Each row was made from one small tree. Brackets hold a mark, then the marks that hang from it, in the order of their numbers. Every link used is in the known rows. Write each row's tree.
Known rows
[z21 [z168 [z229 [z298 z918]]] z971]: [ 0.36  0.19 -0.25  0.22  0.37  0.30  0.36  0.16  0.41 -0.02  0.25  0.08
 -0.43 -0.32 -0.04  0.59  0.28  0.30  0.22  0.44]
[z21 [z168 z229] [z971 [z363 z461]]]: [ 0.25  0.08 -0.01  0.27  0.28  0.09  0.00  0.08 -0.06  0.23  0.17  0.29
 -0.37 -0.32 -0.26  0.39  0.26  0.26 -0.13  0.52]
[z971 [z21 z168] [z363 z461]]: [ 0.27 -0.02  0.10  0.24  0.23 -0.07 -0.22 -0.11 -0.09  0.22 -0.08  0.31
 -0.40 -0.16 -0.26  0.21  0.07  0.11 -0.02  0.56]
[z298 z918]: [ 0.10 -0.04 -0.08 -0.01  0.04  0.06  0.08  0.11  0.19 -0.06 -0.06 -0.03
 -0.02  0.04  0.04  0.12 -0.06 -0.04  0.13  0.05]
[z168 [z229 [z298 z363]]]: [ 0.23  0.17  0.00  0.10  0.21 -0.01  0.06 -0.16  0.37 -0.14  0.25  0.12
 -0.22 -0.24  0.01  0.37  0.11  0.13  0.24 -0.06]
[z298 z363 z918]: [ 0.04  0.02  0.07 -0.06  0.04 -0.07 -0.05 -0.03  0.36 -0.07  0.05  0.02
 -0.06  0.01  0.16  0.15 -0.02 -0.06  0.30 -0.11]
[z21 [z168 [z229 [z298 [z363 [z461 z973]]]]] z971]: [ 0.17  0.29  0.03  0.38  0.30 -0.07  0.04 -0.23  0.24  0.05  0.48  0.34
 -0.40 -0.37  0.12  0.62  0.24  0.28  0.20  0.17]
[z918 [z229 z168 [z298 [z363 z461]]]]: [ 0.00  0.18  0.06  0.07  0.04 -0.36  0.18 -0.18  0.28 -0.18  0.11  0.08
 -0.27 -0.44 -0.05  0.63  0.10  0.28  0.38 -0.21]
[z461 z363]: [-0.17 -0.11  0.02 -0.06 -0.06 -0.04 -0.16 -0.17 -0.03 -0.13 -0.04 -0.04
 -0.02 -0.02 -0.05 -0.01  0.01 -0.10 -0.05 -0.11]
[z971 [z21 [z168 z229]] [z363 z461]]: [ 0.46  0.08  0.03  0.33  0.36  0.00 -0.12 -0.02  0.01  0.17  0.02  0.34
 -0.42 -0.22 -0.31  0.33  0.11  0.21 -0.04  0.67]
[z298 [z363 [z461 z973]]]: [-0.11  0.09  0.21  0.15 -0.03 -0.32 -0.23 -0.28  0.00 -0.01  0.16  0.23
  0.00 -0.01  0.19  0.15 -0.10 -0.07  0.10 -0.21]
[z918 [z298 z363]]: [-0.03  0.14  0.10 -0.10 -0.05 -0.13  0.05 -0.21  0.20 -0.12  0.15  0.10
 -0.11 -0.18  0.04  0.18  0.02  0.02  0.27 -0.14]
[z229 z168 [z298 z363 z918]]: [ 0.14  0.12 -0.04  0.02  0.13 -0.09  0.19  0.01  0.49 -0.14  0.08  0.05
 -0.22 -0.17  0.11  0.56  0.19  0.10  0.49 -0.18]
[z971 [z21 z168] [z363 [z461 z973]]]: [ 0.24  0.03  0.18  0.34  0.19 -0.04 -0.19 -0.16 -0.14  0.28  0.00  0.38
 -0.32 -0.01 -0.11  0.26  0.03  0.11  0.03  0.56]
[z363 z461]: [-0.02 -0.04 -0.02  0.07  0.01 -0.24 -0.15 -0.10 -0.14 -0.04 -0.05  0.09
 -0.03 -0.14 -0.07  0.07 -0.12 -0.02 -0.10 -0.04]
[z298 [z918 z229]]: [ 0.06  0.01 -0.03 -0.07 -0.07  0.10  0.28  0.10  0.27 -0.13 -0.02 -0.12
 -0.08 -0.07 -0.01  0.26 -0.11  0.10  0.26  0.13]
[z461 z363 z973]: [-0.20 -0.06  0.09  0.03 -0.10 -0.03 -0.13 -0.21 -0.08 -0.07  0.04  0.04
  0.04  0.14  0.11  0.04 -0.05 -0.12  0.00 -0.10]
[z21 [z971 z363]]: [ 0.02  0.07  0.11  0.00 -0.01  0.22  0.05  0.05 -0.04  0.19  0.05  0.13
 -0.17 -0.04 -0.14  0.10  0.28  0.17 -0.08  0.26]
[z229 z168 [z298 z363]]: [ 0.07  0.16  0.02  0.03  0.12 -0.14  0.11 -0.11  0.32 -0.07  0.13  0.08
 -0.19 -0.20  0.07  0.43  0.26  0.14  0.36 -0.26]

Write each row's tree
[ 0.39  0.28  0.06  0.48  0.37 -0.17 -0.07 -0.32  0.30  0.01  0.32  0.39
 -0.48 -0.26  0.06  0.56  0.07  0.21  0.31  0.31]	[z971 [z21 [z168 [z229 [z298 [z363 [z461 z973]]]]]]]
[-0.03  0.17  0.14  0.13 -0.02 -0.25  0.05 -0.36  0.20 -0.16  0.22  0.15
 -0.20 -0.26  0.10  0.50 -0.16  0.14  0.34 -0.15]	[z918 [z229 [z298 [z363 [z461 z973]]]]]
[ 0.29  0.20 -0.17  0.24  0.33  0.24  0.30  0.06  0.24  0.05  0.32  0.11
 -0.40 -0.37 -0.09  0.46  0.33  0.34  0.08  0.37]	[z21 [z168 [z229 z298]] z971]
[ 0.21  0.00  0.14  0.15  0.09 -0.08 -0.23 -0.13 -0.08  0.12 -0.15  0.25
 -0.24 -0.07 -0.25  0.11  0.02  0.09 -0.07  0.37]	[z971 z21 [z363 z461]]
[ 0.02  0.13  0.01  0.10  0.13 -0.38 -0.01 -0.19  0.18 -0.12  0.09  0.17
 -0.22 -0.34  0.01  0.51  0.16  0.14  0.25 -0.28]	[z229 z168 [z298 [z363 z461]]]
[ 0.30  0.21 -0.15  0.26  0.37 -0.05  0.10 -0.07  0.46 -0.06  0.33  0.22
 -0.50 -0.48  0.00  0.69  0.23  0.24  0.28  0.24]	[z21 [z168 [z229 [z298 [z363 z461] z918]]] z971]
[ 0.08  0.08  0.04  0.14  0.09 -0.22 -0.09 -0.26  0.28 -0.14  0.13  0.21
 -0.17 -0.09  0.23  0.48 -0.14 -0.03  0.35 -0.15]	[z229 [z298 [z363 [z461 z973]] z918]]
[-0.08  0.23  0.10 -0.05 -0.11 -0.38  0.28 -0.17  0.22 -0.18  0.14  0.09
 -0.18 -0.44 -0.07  0.59  0.06  0.25  0.40 -0.17]	[z918 [z229 z168] [z298 [z363 z461]]]
[ 0.24  0.26 -0.06  0.24  0.33  0.13  0.18 -0.09  0.40  0.04  0.43  0.17
 -0.47 -0.39  0.02  0.49  0.38  0.30  0.26  0.21]	[z21 [z168 [z229 [z298 z363]]] z971]
[ 0.37  0.09 -0.22  0.10  0.25  0.16  0.24  0.13  0.38 -0.16  0.07  0.00
 -0.18 -0.19 -0.05  0.47 -0.01  0.11  0.20  0.17]	[z168 [z229 [z298 z918]]]
[-0.06  0.26  0.11 -0.11 -0.11 -0.15  0.44 -0.08  0.36 -0.14  0.17  0.03
 -0.14 -0.31  0.00  0.52  0.15  0.25  0.51 -0.15]	[z918 [z229 z168] [z298 z363]]
[ 0.13  0.10 -0.06  0.09  0.17 -0.33  0.05 -0.08  0.38 -0.18  0.03  0.13
 -0.24 -0.29  0.06  0.64  0.11  0.09  0.39 -0.22]	[z229 z168 [z298 [z363 z461] z918]]
[ 0.33  0.15 -0.08  0.08  0.26  0.04  0.12 -0.02  0.56 -0.19  0.20  0.07
 -0.24 -0.23  0.05  0.49  0.05  0.09  0.37 -0.01]	[z168 [z229 [z298 z363 z918]]]
[ 0.64  0.08 -0.12  0.35  0.50  0.10  0.02  0.01  0.29  0.04 -0.02  0.32
 -0.58 -0.34 -0.30  0.65  0.07  0.23  0.17  0.72]	[z971 [z21 [z168 [z229 [z298 z918]]]] [z363 z461]]
[-0.06  0.12  0.08 -0.04 -0.04 -0.37 -0.08 -0.32  0.10 -0.16  0.12  0.17
 -0.12 -0.31 -0.02  0.26 -0.09 -0.02  0.19 -0.17]	[z918 [z298 [z363 z461]]]
[-0.12  0.27  0.17  0.05 -0.15 -0.36  0.31 -0.22  0.18 -0.14  0.22  0.19
 -0.10 -0.27  0.09  0.65  0.00  0.23  0.47 -0.19]	[z918 [z229 z168] [z298 [z363 [z461 z973]]]]
[-0.05  0.20  0.15 -0.16 -0.14 -0.09  0.27 -0.22  0.30 -0.18  0.18  0.00
 -0.14 -0.27 -0.01  0.31 -0.03  0.16  0.40 -0.05]	[z918 z229 [z298 z363]]
[-0.06  0.08  0.17  0.08 -0.06 -0.23  0.06 -0.16  0.30 -0.12  0.12  0.12
 -0.08 -0.06  0.21  0.41 -0.20  0.04  0.39 -0.08]	[z298 [z363 [z461 z973]] [z918 z229]]
[ 0.32  0.12 -0.10  0.16  0.27 -0.19 -0.03 -0.11  0.44 -0.24  0.14  0.15
 -0.27 -0.34  0.01  0.56 -0.08  0.06  0.26 -0.02]	[z168 [z229 [z298 [z363 z461] z918]]]
[ 0.43  0.11  0.11  0.43  0.32  0.02 -0.09 -0.06 -0.02  0.24  0.11  0.41
 -0.35 -0.08 -0.15  0.39  0.06  0.18  0.00  0.67]	[z971 [z21 [z168 z229]] [z363 [z461 z973]]]
